Known rows, with every step that occurs
W/R: [  8  -8  -6  -4  -8   4  12 -15  13   2   9  -7  -4  11  -1   0   1   3
   2   1]
K/D/C/N/A/R/W: [  7   6 -16   3  -8  -2   4  -1  13 -12  -1  10   3  13  12  25  11  -2
  -2 -14]
D/C/N/K: [  5  10   4  27   5   3   8 -13  -3  15   1  -8  -1  13   4 -10 -10   3
  12  -2]
W/N/A/R: [-11  15  -8  -5  -9  16  14 -11  12  -5   5 -19   3  10   5  18   8  -2
   1 -11]
D/C/R/W: [ 11  -1 -13  -6  -3   1   1   4   5 -16  -5   3  12  13   4  14   9   2
   0 -13]
R/C/D: [  4   4  -8  11  -2  14  -1 -11   3  12  -6  21   8  -8   9  21   9  14
  -7 -11]
K/D/C/R/A: [  2  12 -14   6  -4  -3   9 -27  11   6   1 -11  -5  14   8  12   3  15
  -7 -11]
W/N/Z: [ -8   5  15  -1  -5   9   4 -15  14  -2  10 -14   7 -13 -12 -13  -6   5
  12   1]
A/R/W: [  9  -4 -12 -21  -5   5   3   5   3 -17  -7  13   9   7  -1  18  13 -10
  -1  -6]
R/W/N/C/D: [ -7   5  -3  28  -7  15  -1  -9   3 -14   0  12   9  -3   2  23   7   9
   0 -19]
N/A/R/C/D: [  0  11 -14   5  -5  19   6 -16   7  12  -5  10   7  -1  15  37  15  12
  -8 -16]
K/N/C/D: [ -3   9   0  26  -4   1  -2  -9  -4  -7   2  11   5   4  10  20  -5   3
  -3 -12]
R/A: [  1   4 -11   1   3   3  -1 -18  -3   7  -2   4  -6   2  -9   7   0   8
  -6   1]
C/N: [  0  -4   1  10   2  -2   8  -2  13   0   1  11  -1   6   0   4 -18   2
   6  -6]
N/C/R/A: [ -4   7 -13   4  -3   9  11 -28   8   1   3 -14  -9  11   0  20   0   9
  -4 -12]
N/K/D/C: [  6  16   2  27  -5  -9   1 -12  -1  14   3 -13  -5   5  16 -16   7   7
   1  -2]
C/D: [-3  3  1 11  2  1  0 -4 -2 -1 -5 12  9 -1  8 24  3  8 -2 -8]
R/W: [ 10  -8  -7  -7  -3   1  -7  11  -1 -14  -6  21   7   2  -5   9   9  -5
   0  -2]
N/K/D/C/R: [  4  13   1  10 -10  -5  16 -16  13   6   3 -24   0  17  22   3   5   6
   4 -11]
A/R: [ -1   5  -6 -16  -3   6  12  -8   6  -3  -2  -9   2   6   5  11   5  -6
   0  -5]
K/D/C: [  4  12  -4  22  -4 -13  -3  -7   5   6   3  -6  -4   1  15 -13   5  10
  -5  -6]

Rows
[  6  -2  -8  10  -2  11   6  -8  18  14   0  21  -2  -1   2   1 -12   7
   1  -9] : R/C/N
[  3   6  -3  28  -1 -13   5  -7  16   5   4   6  -4   6  12  -6 -14  10
   2 -10] : K/D/C/N
[  3  14 -13   4  -8  15   4 -14   5   8  -3  17  10   6  15  33   8   6
  -8 -14] : K/N/A/R/C/D
[  8  -1 -11   9  -7  17   7 -21  12  14  -1  17   5  -1   9  21  10  16
  -6 -11] : W/R/C/D
[  7   5 -16 -13  -7  21   9 -14  12  15  -4   5   0  -3   6   5  12   2
  -6  -8] : A/R/C
[ -6   8  -6  10  -9  14  -3   2   6 -12   5   2   6   6  -4  15   9   1
   2  -8] : R/W/N/A
[  3  11 -19  -8  -8  22   7 -14  11  17   0  -2  -2   0   9  16  15   4
  -8 -10] : N/A/R/C
[ -1  -1  -2  -6 -13  16   9   0  18 -21   0   6  14   9  -4   7   3  -2
   8 -13] : C/R/W/N
[ -1   7 -11  17  -2  11   3  -8  13  13   5   6  -5   5   6  18  -4   9
  -1 -10] : R/C/N/A
[-13  13  -2  15  -7  14   2  -5   7  -3   9 -12   1   5   0   9   3   5
   2  -6] : W/N/A
[  5   1 -14 -15  -6   8   2   5   3 -15  -4   7   6  10   2  29  17  -8
  -2  -8] : N/A/R/W
[  5   0 -12   0  -4  14  14 -13  22  12  -1  14  -1   3   5   8  -9   4
   1 -13] : A/R/C/N
[  3  -1   6   1  -1   7   5 -17  20  13   7   4   0 -13  -6  -4 -13   9
   9  -2] : R/C/N/Z
[ -7   6  -1  27  -1   6   0 -11  -3  -3   0   2   2  -3   9  25   4  10
  -3 -15] : N/C/D
[  3   6 -12   1  -4  18   7 -16   7  10  -8  16   9  -4  12  28  12  10
  -7 -15] : A/R/C/D
[  9  -7  -7 -17  -7   3   6   6   9 -19  -5  10  10  12   2  22   8  -5
   3 -10] : C/R/W
[ -2  -2  14   1   3  -3   6 -12  15   2   8  -3   1  -7  -7  -1 -18   5
  13   1] : C/N/Z
[  3   7   5   0 -10  21  12 -10   2  -3  -1  -3   9  11  -3  -3   9 -11
  15  -3] : A/R/W/N/K
